Every row comes from one small tree of marks. The marks that hang from a mark follow it in brackets, in alphabetical order. Every link used is in the known rows. Which tree was each row made from?
Known rows:
F(P(W)): [ 14.1  -8.5   7.6 -11.3  10.7  -7.8  -2.9 -15.4   8.3   3.6  -8.1  -1.9
   2.9  -3.4 -18.2 -11.1]
S(P(W)): [  7.4 -36.5  15.5  -4.5   5.0 -16.4  -8.6 -47.0   1.6  26.3  -3.7  -4.9
  13.0 -14.4   1.1  27.1]
P(F(L R) S W): [ 18.8  34.5 -57.3  10.2 -13.7  35.0  15.6  33.6  -4.3 -20.8  -0.6 -10.6
  12.0  18.2   6.4   1.2]
F(L P(S W(C(Q))) R): [-30.8  -1.3  -2.4 -62.4   5.7  11.0  29.7  22.5  14.6 -27.2 -18.2   8.8
 -17.9  15.8 -17.7 -25.5]
Q(C): [-17.1 -53.6  64.4   2.2   8.8 -40.7 -41.5 -61.3   0.7   5.5   0.2 -22.3
   9.6 -15.0  -1.6 -15.9]
W(C): [-45.4 -45.5  59.0   5.4   9.0 -34.2 -42.6 -43.4  11.5   3.1  -3.1  -1.4
  -7.3 -20.3  16.5  -2.1]
F(L P(W) R): [ 34.3  27.2 -12.5 -12.7   3.6  -6.2  32.3  28.3 -38.1  -1.4 -22.8 -32.1
 -17.5   6.7 -51.1  -4.4]
S(P(F)): [ 13.1 -24.8  12.0  28.7  -6.0  -6.3 -17.6 -29.7  -8.9  41.4  24.1  -3.6
  -2.6  -6.2  32.5  33.5]
V(F): [ 16.6   5.1  66.6  63.9 -16.0 -46.9 -13.7 -12.6 -14.5  41.0  -3.7  -9.7
 -12.4 -18.8  -7.1   3.1]
L(F(P(S W(C)) R)): [  8.8  41.6 -20.2  -1.0  21.3  20.7  -7.2  27.9  16.9 -26.8  16.8  29.6
   8.8  -9.7   8.9   0.6]
P(F(L) S W(C)): [-40.4 -17.3 -44.9 -13.0 -14.4  36.4   1.8  -9.4  21.3 -31.2  -8.1  16.1
  31.9  29.0  35.9  -2.9]
W(C(Q)): [-60.5 -69.1  81.6 -11.3  -4.0 -42.0 -40.9 -48.8  39.4  12.8  -3.1  11.8
 -12.1 -20.8  13.3 -27.3]
C(Q W): [-43.9 -66.7  83.3  12.1  -7.7 -65.1 -48.6 -62.7  50.6  30.3  14.6  19.0
 -11.1 -51.7 -20.6 -42.6]
L(F(P(S) R)): [ 41.6  73.7  16.0  37.4  19.2   1.9 -11.2  45.2   0.8   9.9  29.5  -0.4
 -19.6 -14.0   0.1   6.9]
V(F(L P(S W(C)) R)): [  8.4  47.4 -15.2  -8.0  -1.2   4.1  51.8  45.6 -36.2 -15.7 -20.0   4.4
 -15.7  14.6 -24.0   5.3]
F(L P R): [ 27.6  32.1  25.7   4.4   6.7 -23.9  20.9  31.9 -50.6  15.6 -12.5 -46.7
 -44.2   2.0 -45.7   2.0]
F(L P(S W) R): [ 22.7  49.8 -26.1 -25.3  12.8  16.2  35.3  40.3 -17.7 -18.2 -15.6 -20.9
 -14.1  15.4 -30.2   0.1]
V(F(L P R)): [ 50.7  58.0  36.1  42.5 -11.6 -36.0  42.5  51.8 -72.3  36.0 -15.8 -36.0
 -49.2   0.4 -55.6   8.2]

Which tree is each row?
[-20.8   9.3 -57.0 -10.4  -8.0  35.1   9.6  20.7  -0.6 -38.1  -1.1   4.1
  16.1  17.8  21.8   1.4] | P(F(L R) S W(C))
[  4.0  13.4  -8.0 -23.0  20.5  15.6   1.0  -4.7  29.4 -13.4  -1.5   9.3
   5.8   6.0   1.3  -6.3] | F(P(S W))
[ 36.3   2.7 -46.7   9.5 -16.8  12.6  28.1  10.8 -44.2  19.0  -0.2 -21.6
   6.3  10.7  -6.8  32.4] | S(P(F(L R) W))
[-17.3 -46.8 -21.4 -28.7 -23.7   6.5  24.0  -6.0 -12.5  10.2  -3.0   6.7
   0.5  10.7   5.4   7.8] | S(P(F(L R) W(C(Q))))
[ 22.6  19.5  -4.6  40.2 -19.4  -6.1   0.2  25.2 -37.9  14.1   2.3 -33.7
 -17.8   5.4  -7.1   2.3] | P(F(L R))
[ 16.5 -31.5 -26.1  10.4  -7.3  10.9  -5.9 -33.5   2.5  24.1  14.4  10.3
  26.7  -0.7  25.9  26.8] | S(P(F W))
[ -6.4 -22.6 -32.8   5.1  -1.6  12.0 -22.6  -7.4   3.8 -24.1  12.0  15.5
  15.0 -12.3  19.7  -4.7] | P(F(R) W(C))
[ -3.8   8.3 -44.8   8.4 -19.4  35.1   9.9   5.1  16.2 -13.5  -6.2   0.4
  28.6  28.5  20.2  -2.7] | P(F(L) S W)
[ 30.4   8.9  -7.1  27.1 -14.8  -6.3  16.6  15.8 -55.5  36.0   9.6 -34.9
 -23.6   5.3  -0.3  38.9] | S(P(F(L R)))
[ 12.3  41.6 -20.1  28.5  -9.9  18.2   3.8  37.2 -16.5  -2.9  10.2 -22.6
 -13.0  13.7  12.8   7.6] | P(F(L R) S)
[ 16.3  55.5  11.5  -6.6  13.3  -2.9  26.5  42.7 -28.7  -0.9  -7.4 -36.1
 -41.4  12.1 -25.3   5.4] | F(L P(S) R)
[-47.5 -85.8  40.3 -41.3  -3.8 -21.1 -14.3 -62.3  33.6  17.9  -5.2  23.2
   9.4 -14.4  14.7   1.6] | S(P(W(C(Q))))
[ -3.8   0.3  -9.5 -35.5   8.9  -6.4  25.0  14.5 -33.8 -19.8 -24.6 -16.6
 -15.9   5.7 -36.4  -5.2] | F(L P(W(C)) R)
[ 20.0  47.8  28.0  34.9  13.5  -0.4 -18.4  16.5  21.5  15.4  23.6   9.9
  -1.5  -4.4  13.7   3.1] | L(F(P(S)))
[ 58.3  45.7  -5.7  31.4   8.7  -2.4  -4.0  28.9 -10.0   8.5  11.7   3.6
   4.7 -19.9 -27.2  -4.1] | L(F(P(W) R))
[ -1.6  -5.7   6.0   7.0   8.0  -3.6 -16.8 -12.5  15.7  -3.9   4.1  28.9
  23.9 -10.2   3.3  -8.1] | L(F(P(W(C))))
[ 36.4  19.3   6.7  27.7   3.4  -3.8  -9.8   1.2  11.0  14.2   6.8  12.6
  20.1 -11.0 -12.3  -7.2] | L(F(P(W)))
[ -2.1 -23.2 -44.8 -11.4 -11.1  13.8  21.5  -2.6 -40.1   2.8  -1.9  -5.0
   6.4   9.7   6.8  32.8] | S(P(F(L R) W(C)))
[ -1.0  22.6 -16.3 -29.1   6.6  16.7  29.0  10.7   5.3 -11.0 -22.5 -10.7
   2.3  25.3 -17.1  -4.7] | F(L P(S W))
[-52.1 -29.8   5.9 -25.0  12.1   5.5 -27.0 -39.1  46.2 -29.4  -6.4  22.1
  23.0  -5.8  33.0  -5.4] | P(S W(C))
[-12.4  15.3 -16.8 -40.0  30.2  15.7   1.1  10.8  13.7 -38.9   3.1  16.7
  -8.8  -5.0   4.1  -2.0] | F(P(S W(C)) R)
[-54.0 -50.4 -14.0 -25.0 -11.0  29.0 -24.4 -29.1  75.0 -23.7  12.1  47.9
  30.1   7.2  52.5 -30.0] | P(F S W(C(Q)))
[-42.5 -72.3   1.7 -13.4 -19.3   5.0 -29.2 -40.0  52.0  -8.5   5.1  37.4
  26.5  -0.9  31.4 -34.4] | P(F W(C(Q)))
[-12.7  16.8  -7.5  -4.6  17.6  19.8 -13.3  -1.2  37.5 -19.8  11.9  39.2
  25.7  -1.4  22.7  -3.9] | L(F(P(S W(C))))
